Each row comes from the steps of one path. Every step used is in the known rows, and no mark comes twice. Write the path behind each row, first mark first.
Known rows:
pelem nesor fasimi tuzonam: -.03  .23 -.28  .10 -.10 -.13  .07 -.05  .13 -.01  .11  .36 -.23 -.07  .02 -.10 -.03  .25 -.31 -.24 -.03  .05 -.08  .03 -.04 -.08 -.02  .67  .02 -.02  .09 -.15  .18  .03  .01 -.03  .02  .05 -.11  .09  .02  .02  .05  .02 -.11  .04 -.09  .35
nesor rute:  .07  .06 -.25 -.11 -.06  .01 -.04  .09 -.07  .00  .04  .03  .00 -.06 -.16  .16  .00  .10 -.10  .13  .06 -.01  .02 -.04 -.05 -.12  .03  .10 -.03 -.04  .18 -.10 -.04 -.13  .00  .00  .06  .06 -.07  .02  .02  .03 -.19  .18 -.05 -.08  .00  .00
fita vesu lavu fosil pelem nesor: -.07  .06  .57 -.21  .01  .18  .08  .04  .09  .03  .00  .34  .37 -.10 -.22  .01  .04  .30 -.18 -.39 -.23  .14 -.11  .09  .00 -.01  .03 -.22 -.13  .13 -.04 -.05 -.19 -.14 -.06 -.17  .03 -.02 -.10  .11 -.19 -.01 -.09 -.17 -.12 -.27 -.02  .26
vesu lavu:  .01  .05 -.06 -.08  .05  .09  .02  .06  .05  .19 -.03  .00  .16 -.07 -.09  .01  .09 -.04 -.03 -.21 -.13  .07  .07  .02  .03 -.12  .02 -.18 -.02  .02  .05 -.08  .03 -.05 -.01 -.11  .01 -.07 -.08  .03  .01  .24 -.11  .04  .04 -.08  .03 -.02
ripun tuzonam: -.13  .06 -.06  .06 -.11 -.01 -.01  .00  .07  .11 -.06  .03  .02 -.21  .22 -.05  .03 -.18  .00  .11  .04  .04 -.14 -.10  .06 -.17  .04  .32 -.07 -.09  .03  .07  .00 -.06 -.03 -.01 -.02 -.02  .07  .08 -.05  .08 -.02  .07  .07 -.03 -.02  .04
fosil pelem nesor:  .19  .02 -.12 -.08 -.05  .02  .04  .07 -.13  .00  .05  .27  .16 -.22 -.01  .05 -.01  .32 -.09 -.19 -.06  .04 -.03 -.02 -.04  .11  .08  .29  .08  .07 -.01 -.08 -.29  .00 -.02 -.05 -.09 -.05 -.09  .01 -.13 -.19  .02  .08 -.13  .08 -.01  .16
vesu lavu fosil pelem nesor rute gati:  .13  .13  .32 -.35  .03  .03 -.03  .18 -.06 -.14  .05  .27  .18 -.07 -.34  .16  .07  .32 -.33 -.43 -.14  .22 -.08 -.02 -.06 -.08  .19 -.19  .04  .03  .15 -.19 -.01 -.08 -.05 -.17 -.04  .05 -.11  .03 -.09  .13 -.20 -.03 -.24 -.24  .00  .28
fita vesu lavu: -.18  .01  .13 -.07  .05  .12  .07 -.03  .17  .15  .01  .05  .40 -.03 -.20  .07  .06  .05 -.04 -.21 -.19  .06 -.02  .11  .04 -.17 -.03 -.37 -.11  .11 -.01  .03 -.02 -.15  .02 -.07  .10 -.09 -.09  .07 -.08  .07 -.07 -.03  .12 -.24  .00 -.01
nesor rute vesu lavu fosil pelem:  .18  .11  .22 -.34 -.07  .19 -.07  .21 -.24 -.11 -.14  .19  .09  .07 -.42  .16  .09  .14 -.15 -.23 -.10  .14 -.09  .03 -.04 -.19  .03 -.33 -.19  .01  .05 -.17  .00 -.13 -.07 -.10  .11  .05 -.14  .05 -.19  .04 -.25  .11 -.22 -.19 -.02  .12
fita vesu: -.21 -.03  .23  .03  .00  .08  .06 -.06  .10 -.03  .07  .03  .28  .05 -.14  .02 -.03  .07  .00  .02 -.07 -.01 -.08  .05  .00 -.05 -.06 -.25 -.14  .08 -.05  .10 -.06 -.12  .04  .05  .07  .00 -.03  .03 -.09 -.16  .01 -.10  .08 -.17 -.03  .01
fosil pelem nesor rute vesu lavu:  .26  .06 -.27 -.20 -.12  .11  .03  .20 -.18 -.01  .00  .28  .22 -.25 -.43  .21  .07  .36 -.18 -.34 -.08  .09 -.02  .04 -.08 -.14  .06  .05 -.03  .05  .15 -.12 -.28 -.14 -.08 -.02  .05 -.04 -.19  .06 -.22 -.14 -.15  .25 -.15 -.05 -.02  .15
fita vesu lavu fosil pelem nesor rute vimi: -.10  .21  .42 -.41  .02  .18  .04  .12  .01 -.05  .06  .28  .44 -.06 -.13  .22  .08  .50 -.22 -.37 -.22  .09 -.08  .13 -.05 -.16  .03 -.06 -.15  .05  .05 -.06 -.03 -.25  .03 -.02  .11  .08 -.11  .13 -.18 -.01 -.27  .15 -.13 -.38 -.06  .31
fita vesu lavu fosil: -.23  .07  .74 -.14  .06  .20  .05 -.02  .13  .01 -.05  .11  .28  .08 -.16  .00  .05  .04 -.10 -.25 -.19  .08 -.10  .09  .04 -.08 -.02 -.40 -.17  .06 -.05  .00  .00 -.15 -.02 -.16  .08  .01 -.06  .09 -.10  .13 -.10 -.23 -.02 -.33 -.01  .12
vesu lavu fosil: -.03  .11  .51 -.20  .04  .15 -.03  .05  .03  .09 -.08  .08  .01  .04 -.08 -.06  .10 -.01 -.14 -.33 -.13  .13 -.01  .01  .04 -.05  .02 -.28 -.05 -.02 -.02 -.11  .09 -.03 -.08 -.24  .00  .00 -.02  .07 -.03  .34 -.15 -.14 -.11 -.20  .02  .14
pelem fosil:  .00  .08  .39 -.02 -.03  .17  .00 -.04 -.03 -.13 -.01  .00  .07  .11 -.04 -.04 -.05 -.23 -.05  .02 -.10  .09 -.01 -.02  .00  .09  .03 -.29  .08 -.08  .01 -.01  .10  .02 -.03  .04  .04  .06 -.07 -.01  .08  .09  .06  .29 -.02 -.01  .02  .11
fosil rute:  .18 -.05 -.18 -.06 -.02 -.10 -.03  .02  .14  .04  .05  .07  .18  .03 -.05  .10 -.05 -.07 -.14 -.12 -.04  .07  .05  .04 -.09  .11  .11 -.14  .09  .06 -.03 -.09 -.20 -.04 -.05  .00  .04 -.03  .09  .02 -.01 -.05 -.07  .06  .03  .10  .01  .17
nesor fasimi:  .04  .04 -.09  .08  .02  .00 -.04  .02 -.04  .04  .07  .15 -.26  .10 -.11 -.18 -.01 -.02 -.16 -.13  .01  .04 -.02  .01  .02 -.15  .06 -.04 -.06 -.06 -.05 -.14  .18  .16  .01 -.05  .07  .04 -.07  .03  .09  .03  .08 -.03 -.06 -.03 -.06  .12
nesor pelem fosil:  .03  .17  .33 -.09 -.03  .33 -.02 -.05  .01 -.17  .00 -.01  .10  .10  .00 -.03 -.08  .05 -.07  .08 -.09  .03  .00 -.14  .05  .10  .00 -.35 -.05 -.20  .00  .06 -.04  .16 -.03  .08  .03  .06 -.12  .03  .08 -.07  .11  .24 -.05 -.05 -.03 -.04
rute nesor: -.02  .12 -.07 -.01  .12 -.12  .04 -.01 -.03  .01  .01 -.03  .05 -.17 -.28 -.01  .05  .06 -.01  .00 -.06 -.05 -.01  .14  .00  .00 -.03  .55  .09  .08 -.04 -.16 -.13 -.11 -.08 -.04  .02  .06  .03  .02 -.02  .00  .15 -.29  .06  .07  .03  .09
fasimi nesor rute:  .09  .06 -.14  .01 -.17 -.09  .04 -.01 -.06 -.16  .09  .04  .07 -.22 -.11  .14  .02  .17 -.13 -.17 -.01 -.02 -.07 -.03 -.10 -.15 -.04  .53  .01  .02  .26 -.18 -.03 -.13 -.02 -.07 -.04  .07 -.08  .04  .02 -.07 -.18  .29 -.10  .07  .05  .06
rute vesu lavu fosil pelem nesor fasimi tuzonam gugo: -.06  .27  .41 -.20 -.18  .10  .02  .10 -.04  .09 -.12  .44 -.01  .15 -.22 -.15  .06  .19 -.29 -.67 -.15  .16 -.11  .08 -.03 -.24 -.04  .07 -.05 -.04 -.12 -.24  .19 -.02 -.09 -.03  .10  .09 -.21  .09 -.22  .02  .02 -.20 -.26 -.05 -.05  .46
lavu fosil rute nesor fasimi tuzonam:  .01  .29  .26 -.18  .03 -.15 -.04  .02  .13 -.01 -.04  .31 -.15  .17 -.16 -.09 -.01  .05 -.35 -.24 -.11  .14 -.11  .13 -.07  .07  .08  .46  .02  .07 -.10 -.41  .09 -.07 -.10 -.20  .07  .15  .11  .11  .01  .07  .08 -.27 -.16  .02 -.04  .55
fita vesu lavu fosil pelem: -.10  .06  .68 -.26  .06  .23 -.01  .09  .01  .08 -.10  .21  .40  .07 -.14 -.01  .07  .14 -.07 -.25 -.25  .15 -.10  .05  .05 -.05  .04 -.56 -.19  .14 -.11 -.03  .00 -.13 -.03 -.16  .04 -.01 -.07  .08 -.15  .00 -.09 -.06 -.07 -.27  .01  .13

Write each row's path:
 .10  .26  .33 -.30  .14  .13 -.03  .04  .18  .08 -.05  .16  .18 -.03 -.28  .01  .07  .19 -.28 -.32 -.23  .12  .04  .08  .01  .05  .10  .11 -.05  .01 -.07 -.26 -.28 -.01 -.16 -.25  .05  .00  .02  .11 -.04  .19 -.01 -.25 -.05 -.09  .00  .27 -> vesu lavu fosil rute nesor pelem
 .17  .09  .41 -.24 -.13  .12 -.02  .09 -.26 -.24 -.04  .32 -.09 -.04 -.28  .13 -.02  .36 -.24 -.26 -.02  .08 -.14  .01 -.09  .00  .01  .07 -.13 -.04  .02 -.08 -.21 -.06 -.08 -.07  .03  .13 -.08  .06 -.24 -.14 -.12 -.11 -.35 -.12 -.07  .33 -> lavu fosil pelem nesor rute vesu
-.02  .15  .00  .06 -.11  .07  .03 -.13  .05 -.19  .06  .06  .07 -.17  .07 -.01  .00  .28 -.07 -.22 -.08 -.06 -.05 -.08 -.01  .00 -.12  .28 -.05 -.03  .06  .03 -.06  .14 -.05 -.02 -.08  .01 -.08  .04  .01 -.21  .06  .11 -.07  .08  .00 -.04 -> fasimi nesor pelem
-.21  .27  .61 -.21 -.07  .09  .05  .08  .18  .28 -.01  .52  .24  .12 -.11 -.17  .03  .23 -.23 -.57 -.21  .16 -.13  .05  .00 -.19 -.01 -.01 -.12  .03 -.09 -.25  .07 -.14 -.03 -.11  .07  .05 -.20  .13 -.16 -.08  .01 -.22 -.18 -.21 -.01  .42 -> fita vesu lavu fosil pelem nesor fasimi tuzonam gugo
 .13  .14  .19 -.07  .00  .00  .03  .01  .11 -.09  .04  .03  .21  .03 -.30  .01 -.05 -.25 -.22 -.08 -.17  .13  .00  .12 -.09  .16  .11  .04  .21  .03 -.02 -.23 -.20 -.10 -.15  .00  .08  .08  .04  .03  .05  .04  .12  .09  .08  .16  .04  .34 -> pelem fosil rute nesor
 .18  .13  .26 -.35  .00  .16 -.02  .18 -.12  .08 -.03  .35  .08 -.15 -.17  .09  .09  .28 -.26 -.37 -.12  .15 -.02 -.01 -.03 -.07  .11  .06 -.03 -.02  .12 -.24 -.18 -.11 -.07 -.25 -.03 -.01 -.13  .09 -.11  .17 -.23  .03 -.26 -.18  .00  .29 -> vesu lavu fosil pelem nesor rute
 .13  .22  .40 -.20  .11  .03 -.05 -.03  .13 -.09  .00  .11  .04  .08 -.21  .03 -.02  .25 -.27 -.13 -.10  .05 -.03  .07 -.04  .17  .08  .12  .00 -.01 -.13 -.21 -.33  .03 -.13 -.14  .04  .13  .13  .08 -.05 -.05  .12 -.41 -.13 -.01 -.04  .33 -> lavu fosil rute nesor pelem
 .15  .11  .53 -.20 -.01  .06 -.04  .05 -.10 -.12 -.02  .32 -.04 -.06  .01  .00 -.01  .32 -.19 -.27 -.06  .08 -.10 -.03 -.04  .20  .07  .08  .00  .00 -.07 -.05 -.17  .03 -.05 -.13 -.10  .05 -.02  .03 -.11 -.03  .01 -.13 -.30 -.06 -.02  .31 -> lavu fosil pelem nesor
-.02  .12  .42 -.29 -.03  .18  .04  .09  .01  .03  .03  .34  .34 -.13 -.29  .17  .05  .38 -.23 -.28 -.17  .15 -.11  .06 -.04 -.12  .04 -.19 -.15  .09  .11 -.11 -.26 -.24 -.05 -.18  .05  .01 -.16  .12 -.19  .00 -.22 -.02 -.17 -.30 -.02  .29 -> fita vesu lavu fosil pelem nesor rute
 .30  .05 -.32 -.17 -.09  .02 -.01  .16 -.17  .00  .06  .29  .10 -.27 -.11  .20 -.01  .39 -.14 -.10 -.01  .05 -.01 -.06 -.08 -.01  .07  .28  .03  .04  .15 -.19 -.32 -.11 -.03 -.03 -.04 -.02 -.11  .03 -.11 -.19 -.13  .23 -.18  .04 -.01  .19 -> fosil pelem nesor rute
 .05  .23  .38  .06 -.17  .23  .05 -.15  .01 -.28  .07  .02  .14 -.09  .06 -.06 -.04  .13 -.09 -.19 -.16  .02 -.08 -.10 -.01  .03 -.09  .12  .05 -.10  .09  .04 -.02  .16 -.07  .01 -.05  .03 -.14  .03  .08 -.14  .09  .31 -.09  .12  .03  .04 -> fasimi nesor pelem fosil
 .02  .08  .55 -.19 -.03  .23 -.02  .10 -.17 -.10 -.17  .14  .14  .12 -.28  .03  .11  .10 -.08 -.42 -.16  .14 -.11  .06  .02 -.07  .03 -.41 -.13  .03 -.14 -.05  .03  .00 -.10 -.10  .09  .03 -.09  .05 -.22  .03 -.07 -.01 -.16 -.12 -.02  .15 -> rute vesu lavu fosil pelem
 .14  .18 -.29 -.08 -.08 -.06  .00  .08 -.07  .03  .00  .48 -.10 -.10  .02 -.11 -.02  .30 -.21 -.25 -.10  .09 -.10 -.03 -.03 -.03  .07  .52  .02  .05 -.02 -.28  .13  .04  .00 -.04 -.03  .00 -.14  .07 -.03 -.15  .04  .21 -.18  .08 -.06  .33 -> fosil pelem nesor fasimi tuzonam
 .16  .18  .23  .05 -.15  .16  .03 -.13  .15 -.30  .08  .11  .28 -.02  .01  .03 -.08  .08 -.21 -.30 -.18  .08 -.03 -.07 -.08  .12 -.01  .02  .07 -.06  .05 -.04 -.20  .14 -.11  .00 -.03  .03 -.06  .07  .08 -.16  .06  .37 -.08  .17  .03  .18 -> fasimi nesor pelem fosil rute
 .19  .17 -.35 -.11  .07 -.05  .00 -.02  .17  .03  .05  .06  .21 -.08 -.26  .09 -.01  .20 -.18 -.03 -.10 -.02  .06  .05 -.04  .11  .05  .41  .08  .03 -.07 -.18 -.44  .02 -.12 -.02  .07  .02  .09  .05 -.02 -.19  .16 -.17  .06  .15  .00  .15 -> fosil rute nesor pelem
 .09  .30  .06 -.07 -.02 -.04  .01 -.01  .13 -.05  .00  .22  .08  .15 -.24 -.11 -.06 -.23 -.31 -.15 -.19  .18 -.06  .10 -.08  .07  .13  .30  .14  .04 -.04 -.38  .17 -.05 -.09  .00  .11  .12 -.01  .08  .11  .05  .13  .25  .02  .17  .00  .51 -> pelem fosil rute nesor fasimi tuzonam
 .17  .14  .20 -.05 -.12  .31  .00 -.06  .08 -.22 -.01  .03  .18  .20 -.20  .06 -.11  .01 -.20 -.12 -.14  .11 -.04 -.04 -.04  .08  .03 -.52 -.04 -.14 -.08  .05 -.21  .16 -.10  .14  .17  .05 -.07  .03 -.06 -.23  .11  .30 -.01  .03 -.07  .16 -> nesor pelem fosil rute vesu
 .11  .17  .25 -.10 -.01  .14 -.04 -.05  .19 -.33  .11  .00  .35  .21 -.21  .06 -.11 -.02 -.23 -.09 -.14  .16 -.04 -.10 -.04  .14  .13 -.63  .09 -.12  .00  .00 -.02  .21 -.04  .13  .05  .08 -.03 -.04  .05 -.13  .11  .26  .01 -.01 -.03  .15 -> nesor pelem fosil rute gati
 .13  .09 -.31 -.04 -.10 -.05  .05  .06  .05 -.05  .16  .16 -.13 -.26 -.18  .22 -.03  .29 -.25 -.07  .06 -.01  .01  .01 -.12 -.07  .00  .46  .04 -.08  .28 -.05 -.33 -.15 -.01 -.01  .03  .00 -.08  .05 -.05 -.01 -.18  .05 -.12 -.03 -.05  .17 -> pelem nesor rute
 .12  .19  .31 -.24  .12  .00  .00  .06  .13  .13 -.04  .15  .17  .00 -.34  .02  .09 -.02 -.28 -.40 -.21  .15  .00  .17 -.03  .03  .11  .14  .05  .07 -.07 -.28 -.14 -.15 -.17 -.27  .05  .02  .06  .11 -.03  .29 -.07 -.36 -.04 -.06  .04  .34 -> vesu lavu fosil rute nesor
-.05  .03  .02 -.03 -.04  .12  .05  .03 -.01 -.05 -.08 -.02  .12  .03 -.33  .05  .10 -.04 -.05 -.29 -.13  .05 -.04  .12  .00 -.17 -.05 -.28 -.12  .02 -.02  .08  .04 -.05 -.06  .00  .13 -.03 -.09  .03 -.15  .07 -.07  .05  .03 -.08 -.03  .00 -> rute vesu lavu
 .07  .09  .46 -.17 -.06  .17  .04  .08 -.11 -.12 -.10  .27  .11 -.03 -.32  .03  .08  .24 -.21 -.55 -.18  .14 -.12  .10 -.03 -.05 -.01 -.13 -.12  .01 -.08  .01 -.18 -.02 -.12 -.09  .06  .02 -.12  .07 -.25  .05 -.08 -.14 -.19 -.11 -.04  .28 -> rute vesu lavu fosil pelem nesor
-.10  .08  .60 -.07  .00  .18  .02  .03 -.04 -.13 -.11  .03 -.02  .16 -.29 -.01  .09  .02 -.14 -.38 -.12  .10 -.09  .10  .00 -.11 -.06 -.33 -.19 -.01 -.08  .06  .02 -.02 -.09 -.12  .09  .06 -.06  .07 -.17  .16 -.08 -.16 -.09 -.20 -.02  .14 -> rute vesu lavu fosil
 .21  .15 -.33 -.30 -.05 -.03 -.02  .18 -.19 -.09  .11  .23  .22 -.20  .03  .26  .03  .49 -.13 -.15 -.03 -.02 -.01  .01 -.10 -.05  .06  .48  .07 -.03  .10 -.09 -.15 -.10  .03  .13  .02  .04 -.06  .02 -.12 -.19 -.18  .47 -.14 -.03 -.04  .23 -> fosil pelem nesor rute vimi
 .11  .10  .39 -.11 -.05  .18  .01  .08 -.13 -.07 -.04  .35 -.12  .08 -.41 -.11  .08  .25 -.32 -.63 -.15  .17 -.12  .14 -.02 -.14  .08 -.20 -.18  .00 -.11 -.11  .01  .07 -.09 -.12  .10  .05 -.17  .10 -.19  .07 -.03 -.23 -.25 -.17 -.10  .39 -> rute vesu lavu fosil pelem nesor fasimi
 .11  .18  .30 -.11  .11 -.12 -.07  .02  .07  .00  .04  .24 -.15  .14 -.30 -.11 -.01  .01 -.40 -.30 -.07  .12 -.05  .17 -.07  .05  .12  .13  .02  .05 -.15 -.34 -.08  .01 -.12 -.19  .07  .16  .10  .09  .02  .09  .09 -.50 -.17 -.01 -.03  .49 -> lavu fosil rute nesor fasimi
 .14  .19  .23 -.12 -.07  .37  .01  .00  .16 -.14 -.04  .02  .34  .18 -.29  .07 -.04 -.03 -.22 -.29 -.24  .13  .01 -.02 -.01  .03  .03 -.60 -.08 -.12 -.05  .00 -.18  .13 -.12  .06  .16  .00 -.11  .06 -.05 -.04  .02  .38  .03 -.04 -.04  .11 -> nesor pelem fosil rute vesu lavu
 .06  .16  .21 -.14 -.13  .08  .08  .09  .00 -.13  .06  .20 -.07 -.13 -.41  .22  .04  .30 -.36 -.35 -.04  .10 -.06  .09 -.10 -.16 -.02  .02 -.10 -.07  .21 -.07 -.26 -.16 -.09 -.11  .10  .06 -.13  .10 -.19  .12 -.23 -.18 -.21 -.21 -.07  .29 -> pelem nesor rute vesu lavu fosil
 .13  .18  .24 -.03 -.21  .26  .07 -.10  .13 -.31  .01  .06  .42 -.01 -.22  .05  .00  .06 -.24 -.51 -.26  .12 -.06  .01 -.07 -.03 -.05 -.16 -.02 -.04  .04 -.04 -.19  .11 -.18 -.02  .07  .00 -.14  .07 -.03 -.13  .01  .35 -.04  .12  .01  .18 -> fasimi nesor pelem fosil rute vesu lavu
